Every row comes from one small tree of marks. The marks that hang from a mark follow it in brackets, in alphabetical order. Every link used is in the known rows. Which tree was each row made from?
Known rows:
T[J M V[G K]]: [-1.538 -3.173  2.189 -0.424 -0.867 -0.159  5.340 -3.308 -1.757 -0.295
 -0.300  0.548  1.808 -0.550  3.081 -1.226 -5.613 -0.932 -2.989  0.976
 -1.877 -4.010]
J[T[V]]: [-0.788 -2.789  1.354  0.526 -0.470 -0.872  3.427 -1.851 -2.591 -0.418
 -3.294 -0.278  0.569 -0.582  0.862 -1.369 -1.318 -1.352 -1.815  0.271
 -1.990 -1.876]
U[V[G K T]]: [-1.478 -2.712  0.671 -1.828 -0.505  0.925  4.087 -2.260 -1.565  0.302
  0.787  0.516  0.316  0.629  2.931 -0.557 -4.418 -1.362 -1.955  1.882
 -1.004 -2.715]
K[V]: [-1.373 -2.074  1.104  0.001  0.097 -0.309  2.239  0.069 -1.767  0.363
 -1.264 -0.314 -1.052  1.911  1.463 -1.609 -1.417 -1.645 -2.062  1.030
 -1.186 -0.790]
K[V[G T U]]: [-1.514 -2.915  1.094 -1.516 -0.168 -0.144  3.491  0.630 -3.373  0.546
  1.112 -0.248  0.246  2.042  2.283 -1.006 -1.351 -0.726 -2.080  3.113
 -1.041 -2.639]
V[K T U]: [-0.151 -2.902  1.235 -1.408 -0.186 -0.505  4.167 -1.446 -4.038  0.952
 -0.599  0.025  0.807 -0.149  2.742 -0.623 -1.143 -1.078 -2.179  1.774
 -0.891 -2.957]
T[V]: [-0.691 -1.876  1.548  0.403 -0.343 -0.551  3.567 -2.383 -2.080  0.287
 -1.727 -0.669  0.448 -0.370  1.188 -1.477 -0.977 -1.496 -1.953  0.591
 -2.284 -1.990]
T[J M V[G]]: [-1.544 -2.387  2.315  0.076 -0.822 -0.309  5.067 -3.148 -1.740 -0.359
 -0.432  0.349  1.917 -0.473  2.060 -1.473 -3.292 -0.592 -2.912  1.093
 -1.859 -3.405]
J[T[M V[K]]]: [-0.776 -3.375  1.649 -0.036 -1.066 -0.726  3.804 -2.925 -2.672 -0.702
 -3.059  0.574  0.938 -0.746  1.929 -1.307 -3.889 -1.134 -2.031 -0.164
 -1.921 -2.766]
M[T[J V]]: [-0.410 -2.652  2.576  0.084 -0.545 -1.072  4.996 -1.843 -2.068  0.902
 -1.351 -0.728  1.226 -0.480  1.630 -1.524  1.287 -0.738 -2.531  0.518
 -2.743 -2.647]
M[T[V]]: [-0.397 -2.746  2.022  0.222 -0.549 -1.017  4.063 -2.158 -2.068  1.247
 -1.391 -1.093  0.842 -0.566  1.057 -1.495  1.033 -1.009 -1.859  0.574
 -2.600 -2.169]
K[V[T]]: [-0.845 -1.454  1.096 -0.566 -0.019 -0.286  2.797  0.360 -1.641  0.245
 -0.510 -0.037 -0.548  1.954  1.667 -1.663 -0.330 -1.248 -2.021  1.669
 -1.220 -1.409]
V[K T]: [-0.450 -2.006  1.200 -0.726 -0.142 -0.531  3.780 -1.648 -1.889  0.667
 -0.926  0.214  0.294 -0.246  2.611 -1.014 -2.422 -1.766 -2.150  1.300
 -1.068 -2.194]
G[V[K]]: [-1.245 -2.698  1.368 -0.714 -0.308 -0.984  3.021 -1.533 -2.313  0.902
 -1.436 -0.341  0.389  2.386  2.503 -0.999 -3.486 -1.925 -1.738  0.762
 -1.447 -1.535]
B[V[T U]]: [-0.438 -1.107  1.595 -1.056 -0.146 -0.322  2.978  0.593 -3.994  0.897
 -0.841 -0.222  0.607 -0.217  2.034 -0.760  1.036 -0.894 -1.796  2.284
 -1.469 -1.240]
U[V[G K T[M]]]: [-1.529 -2.645  0.765 -1.682 -0.751  1.031  4.098 -3.242 -1.612  0.014
  0.911  1.143  0.804  0.558  2.873 -0.737 -4.581 -0.940 -2.154  1.554
 -0.936 -3.190]
M[T[J]]: [-0.644 -2.728  2.335  0.030 -0.206 -0.970  4.382 -1.195 -2.044  1.279
 -1.492 -0.283  0.829 -0.347  1.712 -1.366  1.019 -1.083 -2.504  0.619
 -1.499 -1.977]
M[T[V[K]]]: [-0.477 -3.533  1.937 -0.387 -0.679 -0.925  4.347 -2.325 -2.038  1.288
 -1.090 -0.885  0.622 -0.542  2.159 -1.173 -1.241 -1.181 -2.009  0.602
 -2.660 -2.616]
T[J M V[U]]: [-0.586 -2.611  2.510 -0.144 -0.910 -0.445  5.032 -2.976 -4.203 -0.031
 -1.561 -0.036  2.041 -0.410  2.026 -1.401  0.241 -0.063 -2.797  0.673
 -2.014 -3.400]
U[V[K T]]: [-0.762 -2.130  0.603 -1.382 -0.329  0.916  3.706 -2.211 -1.885  0.370
 -0.633  0.402  0.106  0.624  2.778 -0.829 -2.072 -1.635 -1.761  1.108
 -1.242 -2.158]
K[V[U]]: [-1.271 -3.071  1.151 -0.614  0.048 -0.358  2.654  0.318 -4.069  0.770
 -0.976 -0.667 -0.560  2.000  1.831 -1.428 -0.273 -1.063 -2.067  1.620
 -1.080 -1.511]
B[V[G T[J] U]]: [-1.212 -1.679  2.155 -1.410 -0.240 -0.116  4.406  0.955 -3.496  0.485
  0.588  0.129  1.511 -0.151  2.991 -0.544 -0.949 -0.529 -2.526  3.123
 -1.345 -2.480]

Which tree is each row?
[-0.721 -2.007  2.194 -0.950 -0.790 -0.914  4.534 -1.889 -2.130  0.088
 -0.548  0.960  1.776  2.503  3.309 -1.250 -2.297 -1.027 -2.512  0.930
 -1.528 -3.025] => G[V[K T[J M]]]
[-0.834 -2.583  1.553  0.604 -1.026 -0.798  3.383 -2.877 -2.722 -0.828
 -3.259  0.296  0.930 -0.708  0.764 -1.481 -1.582 -0.960 -1.786 -0.067
 -1.969 -2.149] => J[T[M V]]
[-1.179 -4.980  1.841 -1.484 -0.857 -0.836  5.148 -2.266 -3.899  1.738
  0.465 -1.076  1.454 -0.533  2.711 -0.533 -2.455 -0.453 -2.139  1.929
 -2.444 -3.893] => M[T[V[G K U]]]
[-1.369 -4.198  1.389 -1.257 -0.805 -0.244  4.643 -2.365 -3.879  0.833
  0.160 -0.706  1.314 -0.409  3.028 -0.432 -4.455 -0.935 -2.198  1.975
 -1.917 -3.616] => T[V[G K U]]
[-0.336 -2.036  2.078 -1.629 -0.209 -0.152  4.365  0.802 -3.855  0.736
 -0.657  0.412  1.057 -0.352  3.660 -0.671 -0.874 -0.778 -2.563  2.190
 -1.335 -2.356] => B[V[K T[J] U]]
[-1.549 -1.805  1.448 -1.012 -0.630  0.992  4.702 -2.771 -1.575 -0.375
  0.706  1.251  1.556  0.818  2.429 -1.233 -2.161 -0.473 -2.699  1.574
 -1.122 -3.107] => U[V[G T[J M]]]
[-1.299 -2.624  1.153 -1.771 -0.419  1.056  5.185 -1.946 -1.505 -0.060
  0.859  0.853  1.011  0.836  3.463 -0.707 -4.189 -1.302 -2.510  1.961
 -1.067 -3.235] => U[V[G K T[J]]]
[-0.989 -1.756  1.517 -1.556 -0.292 -0.273  3.299  0.587 -3.503  0.907
  0.441 -0.099  0.961 -0.148  2.372 -0.395 -1.061 -0.757 -1.836  3.238
 -1.273 -1.855] => B[V[G T U]]
[-0.665 -3.533  1.420 -0.086 -0.640 -0.728  3.657 -1.900 -2.602 -0.431
 -3.123 -0.126  0.479 -0.638  2.010 -1.118 -3.599 -1.595 -1.850  0.221
 -1.946 -2.325] => J[T[V[K]]]
[-1.342 -2.550  1.316 -1.143 -0.561 -0.268  4.241 -2.585 -1.642  0.215
  0.427  0.989  1.118 -0.303  2.637 -0.896 -4.904 -1.039 -2.377  1.854
 -0.712 -3.238] => V[G K T[M]]
[-0.226 -3.513  2.642 -0.343 -0.541 -0.846  5.416 -2.097 -1.907  1.017
 -1.203 -0.529  1.161 -0.593  2.848 -1.394 -0.866 -0.893 -2.598  0.494
 -2.707 -2.987] => M[T[J V[K]]]
[-1.534 -2.799  1.387 -1.301 -0.703 -0.205  3.550 -0.506 -3.359  0.181
  1.100  0.350  0.745  1.995  2.238 -1.149 -1.546 -0.120 -2.337  2.728
 -1.021 -3.093] => K[V[G T[M] U]]
[-1.260 -2.638  1.400 -1.157 -0.606 -0.417  4.204 -2.413 -3.728  0.641
  0.502  0.592  1.588 -0.129  2.002 -0.599 -1.446 -0.365 -2.459  2.390
 -0.658 -3.403] => V[G T[M] U]
[-0.787 -1.622  2.353  0.510 -0.761 -0.428  4.628 -3.076 -2.238 -0.362
 -1.783  0.284  1.446 -0.540  1.773 -1.822 -0.898 -0.677 -2.701  0.106
 -2.094 -2.720] => T[J M V]
[-1.425 -3.235  2.364 -0.535 -0.990 -0.295  5.373 -2.892 -3.872 -0.108
 -0.033  0.047  2.445 -0.410  2.395 -1.103 -2.091  0.004 -2.917  1.618
 -1.797 -4.088] => T[J M V[G U]]
[-1.044 -3.347  1.187 -1.781 -0.391 -0.309  4.466 -1.454 -3.709  1.020
  0.773  0.019  1.086  0.034  3.006 -0.260 -3.542 -1.016 -2.246  2.645
 -0.876 -3.525] => V[G K T U]
[-2.014 -3.475  0.981 -1.078 -0.242 -0.074  3.024  0.351 -3.690  0.787
  0.363 -0.657 -0.290  1.958  2.014 -0.928 -2.476 -0.934 -2.193  2.231
 -0.964 -1.993] => K[V[G U]]
[-0.441 -1.989  1.529 -1.624 -0.057 -0.316  3.393  0.392 -3.957  0.954
 -0.729  0.045  0.444 -0.254  3.200 -0.373 -1.104 -1.041 -1.790  2.385
 -1.467 -1.865] => B[V[K T U]]
[-1.098 -4.117  2.428 -0.830 -0.609 -0.765  5.712 -2.099 -1.543  1.069
  0.273 -0.486  1.646 -0.726  3.054 -1.028 -3.343 -0.827 -2.721  1.369
 -2.631 -3.688] => M[T[J V[G K]]]
[-1.543 -4.068  1.581 -0.473 -1.144 -0.595  3.992 -2.987 -2.228 -0.749
 -1.777  0.499  1.251 -0.918  2.196 -0.925 -6.230 -0.999 -2.129  0.732
 -1.669 -3.280] => J[T[M V[G K]]]
[-1.086 -3.391  1.470 -1.640 -0.835 -0.300  4.585 -2.407 -3.751  0.717
  0.701  0.850  1.630 -0.133  3.185 -0.380 -3.825 -0.396 -2.470  2.384
 -0.644 -3.917] => V[G K T[M] U]
[-1.392 -3.978  1.625 -0.550 -1.284 -0.704  3.995 -2.759 -4.457 -0.412
 -1.630  0.246  1.735 -0.536  1.508 -0.896 -2.639 -0.230 -2.023  1.235
 -1.741 -3.460] => J[T[M V[G U]]]
[-1.235 -2.575  2.171 -1.062 -0.668 -0.228  5.269 -2.346 -1.493 -0.069
  0.539  1.226  1.665 -0.245  3.295 -1.133 -4.593 -0.876 -3.016  1.775
 -0.837 -3.674] => V[G K T[J M]]
[-1.155 -2.510  1.993 -1.092 -0.618 -0.374  5.268 -2.032 -3.680  0.227
  0.678  0.759  2.254 -0.114  2.476 -0.849 -1.091 -0.251 -2.934  2.359
 -0.837 -3.818] => V[G T[J M] U]
[-0.960 -1.282  2.328 -0.435 -0.669 -0.898  4.203 -1.766 -2.072 -0.214
 -0.872  0.749  1.916  2.664  2.222 -1.571  0.009 -0.736 -2.464  0.972
 -1.636 -2.527] => G[V[T[J M]]]
[-1.088 -1.829  1.930 -0.605 -0.190 -0.314  4.736 -1.240 -1.457  0.155
  0.266  0.391  1.372  0.014  2.195 -1.160 -2.196 -1.113 -2.729  2.234
 -0.881 -2.838] => V[G T[J]]
[-1.301 -4.019  1.942 -1.183 -0.740 -0.181  5.570 -2.099 -3.852  0.448
  0.023 -0.290  1.763 -0.284  3.439 -0.607 -4.184 -0.742 -2.912  1.841
 -2.092 -4.196] => T[J V[G K U]]
[-1.488 -1.798  0.865 -1.127 -0.867  0.946  3.855 -3.135 -1.524 -0.058
  0.595  1.012  0.997  0.683  1.849 -0.984 -2.389 -0.710 -2.025  1.645
 -1.009 -2.641] => U[V[G T[M]]]
[-0.749 -2.252  1.182 -1.029 -0.241 -0.281  3.077  0.539 -3.757  0.578
 -0.204 -0.392 -0.162  2.117  1.972 -1.282  0.954 -0.802 -2.051  2.240
 -1.225 -2.023] => K[V[T U]]
[-1.076 -2.612  1.282 -1.256 -0.282 -0.406  4.128 -1.244 -3.640  1.008
  0.509 -0.150  1.212  0.083  2.090 -0.563 -1.327 -0.760 -2.241  2.824
 -0.875 -2.872] => V[G T U]
[-0.425 -1.078  2.234 -0.141 -0.448 -0.563  4.448 -2.158 -2.023 -0.286
 -1.094  1.016  1.368 -0.267  1.875 -1.635 -0.041 -0.824 -2.995  0.873
 -0.903 -2.654] => V[T[J M]]
